Each row was made from one path, in order. Every step used is in the known rows, and no mark comes twice. Write each row's path.
Known rows:
vogi > lozug > seman > kelo: [-16.6 -18.8  21.8  30.9   9.6  36.6  -4.6 -22.9  14.7   6.5 -21.2 -35.9
  11.3  19.8 -16.2  -9.7 -13.7  18.8 -17.3  10.3  26.0   0.8   8.8  -4.4
  20.6]
pulufo > lozug: [ -6.3 -25.0 -26.0  13.4  12.0 -35.0   3.4 -23.4  -2.6  -1.0  17.5   3.2
  -3.8   6.3  -2.7  -3.9  -5.8  20.8  -7.1 -27.1  20.1   9.6  -3.7   8.5
   3.0]
kelo > suzike > lozug: [ -8.2 -25.2 -25.3  25.7  27.5 -13.9 -14.0 -14.2  -2.0   4.4   8.9  21.6
  16.1  -3.3  18.5  -7.1 -32.9  -0.6  -7.1  -1.1   5.3  11.5  23.2  10.7
  -2.4]
noto > vogi > lozug > pulufo: [  2.3 -10.4 -21.4  14.5  14.4  12.3 -16.9  -9.7  10.7  13.4  15.5 -21.5
 -17.9   0.0 -48.1 -17.3  27.6   1.9   2.0 -23.4  31.2  31.4  30.2  -6.1
  13.9]
vogi > lozug > seman > kelo > suzike: [-25.7 -27.7  21.2  31.5  28.1  42.2 -23.8 -19.5  29.9  11.9 -30.7 -29.5
  26.6  24.7  27.9 -23.5 -41.4   1.9 -18.6  23.5  19.4  -0.7  -1.3  -3.3
  23.0]
kelo > seman: [-10.2   3.0 -22.9  12.6  26.6  -7.6  -5.3 -27.0 -16.2   2.0  34.8   7.9
  -3.5   9.6  -1.6 -12.1  18.1   5.2 -22.0  56.4  21.8   9.6   4.1   4.9
  24.7]
palodi > lozug: [-22.8 -26.1 -38.1  26.3 -13.5 -21.9  -3.2 -18.6 -10.7 -14.2  25.5  -0.3
  -3.4  15.2 -25.9 -11.0  -6.4  16.2 -21.8 -34.5  30.6  12.6   7.2   3.8
  13.5]
seman > lozug > vogi > kelo > pulufo: [  8.4 -12.6 -20.1  22.0  25.3 -24.0 -10.7  -7.8  19.7  17.9 -19.6 -25.6
  25.2   9.6 -55.0  -8.1  -3.9   7.0 -23.5 -27.6  -6.8 -14.3  -6.8  11.1
   5.4]
suzike > lozug: [ -3.0 -13.9 -25.5  21.5   8.4 -17.3   2.9 -15.0 -15.0   0.8  18.8  15.3
  -1.4  -9.2 -24.6   7.2  -2.3  15.8  -6.1 -11.4  11.4  18.5  34.3   7.3
  -1.0]
palodi > lozug > pulufo: [-47.7 -31.7 -52.8  16.8  10.3 -19.3 -12.4 -12.8  -8.8  -7.2   8.8   9.0
 -26.6  15.9 -33.8 -25.2 -11.5 -11.6 -25.7 -27.9  26.3  13.8  11.1   5.1
 -10.3]
kelo > suzike > lozug > vogi: [ -1.4 -26.2 -33.0  27.8   8.7 -12.5  -8.7 -29.5   4.0   3.1 -11.2  14.2
   1.0 -17.4  20.7  -1.2 -27.7  -9.0 -10.5   2.8  -6.1  15.3   5.0   1.6
 -13.2]
lozug > seman > kelo: [ -9.0 -12.9  25.0  15.6   7.8  26.9 -11.0 -34.0   5.2   8.7  -7.4 -17.5
   5.4  14.5  -2.5 -13.6 -26.7  11.2 -39.8  41.8  17.0   7.0  -3.2  -5.0
  14.6]
lozug > vogi > kelo > suzike: [ 10.5 -26.0  -6.1  24.7   0.5  -5.9 -15.7 -22.9  26.9   8.1   1.2 -18.1
  14.6 -10.1  29.8  -5.6 -28.2  -9.4 -47.2  40.6  -4.9  -2.8 -14.6   1.8
  19.5]
pulufo > lozug > vogi > kelo: [  9.0 -22.9  -9.1  23.4  -6.5 -32.4   6.2 -19.0  26.8   2.0  -5.8 -21.6
  -2.3  -9.0   0.5   4.7   3.7  15.2 -30.6  -6.2 -17.3  -0.9 -19.6  -0.5
  13.4]
kelo > vogi > lozug: [ 25.6  12.1 -21.6  16.4 -42.2  -1.6   4.5 -19.9   0.8 -14.0  15.5 -14.6
   4.2  -4.9 -24.0   8.3  35.1   7.6   2.9  -1.8  30.6  28.8  13.0  -6.9
  28.6]
vogi > kelo > suzike > lozug: [ -0.1 -17.2   1.2  32.2  20.2 -14.9 -15.0   5.7  25.5  11.5   9.7   1.7
  32.6  -4.6  22.6  -1.2 -29.4   1.0 -25.6  12.6 -14.7  -2.0  26.2  11.6
  14.2]
kelo > pulufo > lozug: [-16.7 -21.7 -43.5   3.3  48.0 -36.3  -6.9 -16.4  -5.2   3.7  10.7  10.1
   8.0   8.8 -19.1 -19.1 -22.2   4.7  -3.4 -44.9  17.3  -0.9  -2.2  14.1
  -6.0]
noto > seman > lozug > vogi > kelo > suzike: [ -0.2 -12.7  -9.3  42.4  14.9  -4.5 -47.3   2.1  31.7  31.4  -3.9 -43.7
  19.4  18.8   0.2 -16.4  -3.9  32.7 -23.5  29.2 -27.8 -28.6 -24.8   5.2
  30.2]
lozug > vogi > kelo: [ 18.6 -18.1  -4.0  20.3 -17.5  -8.2  -0.2 -26.2  16.5   3.4   9.8 -24.5
   2.7 -12.6 -14.1   6.5  -1.8  -0.3 -45.7  24.1  -2.5   2.8  -3.0  -2.6
  17.5]
suzike > lozug > pulufo: [-32.1 -17.9 -36.2  14.2  31.6 -13.7  -9.6 -10.3 -14.1   8.6   3.4  25.8
 -22.9  -6.8 -30.6  -8.6 -11.2 -15.8 -10.2  -7.1   9.5  18.8  39.3   7.6
 -24.4]
vogi > lozug > pulufo: [-42.7 -27.5 -36.3  17.6  24.5   7.3  -8.9 -14.0   0.8   5.7   4.9  -8.4
 -18.1   7.9 -40.0 -17.0  -1.8 -14.7  -4.1 -13.3  33.3  13.1  25.9   4.7
  -6.0]
seman > kelo > pulufo > lozug > vogi: [  4.7 -31.5 -25.4   8.4  31.7  -6.5  -5.1 -17.0   4.7   6.0 -27.7 -10.0
  23.3   4.5   2.6 -14.4 -21.3   2.2 -19.5 -37.2   6.1  -8.1 -25.2   0.8
   3.5]

Which path is each row?
[-16.8 -14.5   3.8   3.9  51.3  26.1 -18.8 -29.2  -0.4  13.1 -14.9  -6.6
  21.7  15.4 -19.7 -26.7 -38.2  -6.5 -38.0  21.3  14.1  -6.7  -0.6   3.1
   7.3] -> lozug > seman > kelo > pulufo
[-18.8 -15.8 -23.8  13.8  61.3   6.7 -42.5   4.2  -3.4  22.1  10.3 -15.9
  29.5  27.6  -3.7 -27.7 -10.6  35.6 -12.4 -21.0   1.6 -26.6 -12.6   5.0
  28.2] -> noto > seman > kelo > pulufo > lozug
[ -6.0  -4.1 -36.8  29.0   1.2 -14.0 -29.7 -24.3  -4.7  18.0   5.0 -28.5
 -15.1  15.1 -45.8 -10.1  20.7  47.5  -4.9   1.6  -0.8  -5.3 -17.0   0.6
  17.3] -> noto > seman > lozug > vogi
[ 18.0 -11.9   1.2  30.2 -14.7 -25.6  -2.2 -12.0  23.2  13.8 -12.5 -34.1
   7.3   6.5 -38.9   4.1  10.9  24.9 -26.5  -7.9  -4.9  -5.5  -6.8   3.9
  16.3] -> seman > lozug > vogi > kelo
[ 25.8  17.7  22.8   6.8 -33.0  17.3  -2.7 -34.5   8.6  -1.5 -13.1 -15.7
   1.9   1.6  12.9  -2.1   4.5   4.9 -38.8  60.4   6.7  21.6 -12.4 -16.9
  32.0] -> lozug > seman > kelo > vogi
[ -6.2 -33.1 -54.2  29.9 -29.2 -20.7   4.8 -31.9  -8.0 -16.8   2.5  -5.9
 -14.7   0.9 -24.7  -4.4  -0.4   9.1 -26.3 -31.5  18.6  14.7 -10.9  -3.7
   1.8] -> palodi > lozug > vogi
[-41.2 -18.6 -24.6  28.8  -0.7 -14.5  -1.4 -36.2  -3.8  -8.6   2.8  -9.5
 -19.5  16.9 -29.3 -16.9 -15.1  12.4 -28.3  -7.6  11.7  13.2  -0.5  -2.6
   3.0] -> palodi > lozug > seman
[  2.7 -30.6  -9.1  28.2   9.4 -29.2 -11.3 -16.2  39.0   9.4 -15.1 -16.2
  13.5  -4.6  43.9  -4.3 -26.2  -1.7 -29.6  10.0 -23.8  -5.5 -29.6   3.2
  11.9] -> pulufo > lozug > vogi > kelo > suzike
[-25.1 -16.6   2.9  17.9  48.8  39.7 -14.2 -16.7  12.9  10.3 -27.3 -26.3
  25.8  22.6 -32.0 -25.9 -23.9  -0.5 -14.2 -11.5  25.5  -8.0  14.6   0.2
  12.7] -> vogi > lozug > seman > kelo > pulufo
[  9.3 -16.5 -23.0  10.1  18.9  -7.9  -6.6 -22.4  13.3   7.5   1.9 -13.8
  19.5  -9.5 -29.9  -6.5 -11.1 -14.4 -42.4   6.4  -2.0  -6.2  -3.3   3.9
   9.7] -> lozug > vogi > kelo > pulufo
[ 10.7   0.8  -8.4  23.0   5.6  -7.5  -1.4 -25.1  12.8   5.2   7.6 -17.4
  -0.5  -5.0   1.1  -4.4  26.8   0.8 -46.1  75.5 -14.8  -3.8  -9.1  -5.0
  28.7] -> lozug > vogi > kelo > seman
[  5.7 -13.4 -29.0  22.3  24.8 -12.8  -4.6  -7.4  10.5   9.3 -13.1  -0.8
  19.0 -18.4 -34.2   3.1  -5.7  -8.8 -24.5 -19.4 -25.7  -3.8  20.7   6.1
  -3.8] -> suzike > lozug > vogi > kelo > pulufo
[  0.3 -25.2 -22.8  39.2 -32.6 -18.5   4.1 -14.3  17.7 -12.3   1.5 -26.1
   2.5  -0.4 -20.3   0.3   6.0  10.3 -44.7 -18.3  -4.5   2.4  -9.5  -3.7
  22.6] -> palodi > lozug > vogi > kelo
[ -1.7 -12.6   1.5  20.8  11.6  29.5 -37.2  -6.9  -9.4  14.8  30.8 -24.1
  20.7  18.2  -6.2 -15.9  -1.9  38.5 -31.9  32.8  17.2  -9.7  -1.6  -2.3
  47.8] -> noto > seman > kelo
[ 41.1  11.0  11.0   6.2 -46.0  11.3  -2.6 -18.7  -2.3  -5.0  13.3 -10.1
  20.8   1.5  11.9   5.7  12.8   7.7 -33.1  31.3  24.4  20.4  -8.2 -13.9
  36.0] -> seman > kelo > vogi
[-37.5   4.5 -31.0  13.2  50.3 -23.1 -20.6 -11.8  -9.2  18.4  -6.2   5.1
 -23.9  27.6 -34.0 -29.8  22.5   0.0  -5.7  33.6  13.2   3.2   6.3  11.0
  -6.6] -> kelo > seman > lozug > pulufo
[ -8.9 -11.9 -29.1  37.8  -6.7 -17.6   2.9 -13.2  13.3 -12.0  -1.6 -20.9
   0.3   9.3 -10.0  -9.0  35.6   8.1 -43.5  36.3 -13.6  -6.2 -15.0  -3.7
  32.5] -> palodi > lozug > vogi > kelo > seman
[  7.4 -15.5 -34.8  23.2 -11.5 -16.8   8.4 -29.8  -9.9  -3.7  -4.0   8.8
 -14.3 -20.0 -22.8   8.6   0.9   7.5 -10.0 -12.1  -0.1  20.6  16.5  -1.6
 -11.8] -> suzike > lozug > vogi
[ -4.8 -24.9 -36.5  15.9  -5.5 -30.1   9.4 -36.6   3.4  -1.9  -6.7  -4.8
 -16.4  -8.5  -1.6   0.9  -2.5  17.7 -12.2 -22.5   6.6  11.7 -21.7  -1.9
  -3.8] -> pulufo > lozug > vogi
[ -6.0 -28.1 -15.1   5.9  46.5  -7.6 -10.4  -5.0   0.4   9.7  -5.8  -2.3
  35.8  17.8   1.0 -19.5 -28.4   8.3 -16.9 -41.2  19.3 -13.4  -8.6   7.6
  10.8] -> seman > kelo > pulufo > lozug
[ 14.6 -13.6  -7.5  30.6 -13.2 -13.7   7.2 -12.4  15.8   2.2  -6.2  -8.7
   2.7 -21.5 -18.2  14.9   5.7   7.9 -28.2   6.3 -23.4   8.0  15.8  -1.3
   7.8] -> suzike > lozug > vogi > kelo
[ -7.6 -18.2 -19.2  10.4  48.1 -34.3  -5.9   1.8  17.9  11.1   9.5  -5.1
  27.8   8.2 -13.6 -12.8 -16.7   5.3 -23.8 -33.4  -6.2 -14.7  -0.2  15.6
  12.3] -> vogi > kelo > pulufo > lozug
[ 10.6 -22.2  -2.4  35.5   4.7 -20.8 -19.9 -10.0  36.8  19.9 -20.7 -29.7
  23.9   9.9   4.1  -7.9 -20.0   8.6 -26.7   7.3 -10.2  -9.6 -18.9   7.9
  13.5] -> seman > lozug > vogi > kelo > suzike
[ 19.2  15.3  19.6  10.6 -22.1  -6.5   2.5 -26.3  19.1   0.0 -30.8 -11.5
  -1.9   6.9  27.6  -2.7   9.0  19.4 -21.1  27.4  -6.5  15.3 -27.8 -12.2
  21.4] -> pulufo > lozug > seman > kelo > vogi
[-29.5  -9.7  -7.5  25.7  12.8  10.4   0.6 -35.9   8.6   1.4  -6.1 -22.8
 -12.7  10.0 -35.5 -10.6  -5.1  12.6  -6.3  10.4  21.3  16.0  17.7   0.0
   5.6] -> vogi > lozug > seman
[-17.3  -1.2 -23.2  27.1  13.9 -11.9 -36.7  -8.4  -9.6  21.9  28.0 -22.0
  -1.6  27.6 -46.8 -15.7  18.0  54.3  -0.6  -2.8  14.1  -5.6   0.5   9.3
  22.6] -> noto > seman > lozug
[-19.1  -8.7   0.3  16.2  54.3  18.1 -13.0 -16.8  -1.4  14.9 -32.9   5.7
  22.8   8.9 -23.3 -17.8 -32.2  -0.6 -19.4  -4.4  -5.4  -2.1  24.4   2.0
 -10.1] -> suzike > lozug > seman > kelo > pulufo
[ 18.5 -14.1  34.3  33.1  17.0  47.3 -28.1 -14.9  34.6  17.5 -19.0 -46.1
  30.4  12.8  19.6 -23.1 -12.6  15.5 -12.6  13.9  10.9  17.2   2.8 -12.5
  43.3] -> noto > vogi > lozug > seman > kelo > suzike
[ -6.3 -38.6 -23.7  41.0 -12.6 -19.1 -13.4 -12.4  30.3  -6.9  -9.0 -19.8
  16.6   6.5  19.6 -12.6 -26.9  -6.1 -45.0  -2.5 -10.1  -4.5 -22.1   0.5
  20.7] -> palodi > lozug > vogi > kelo > suzike
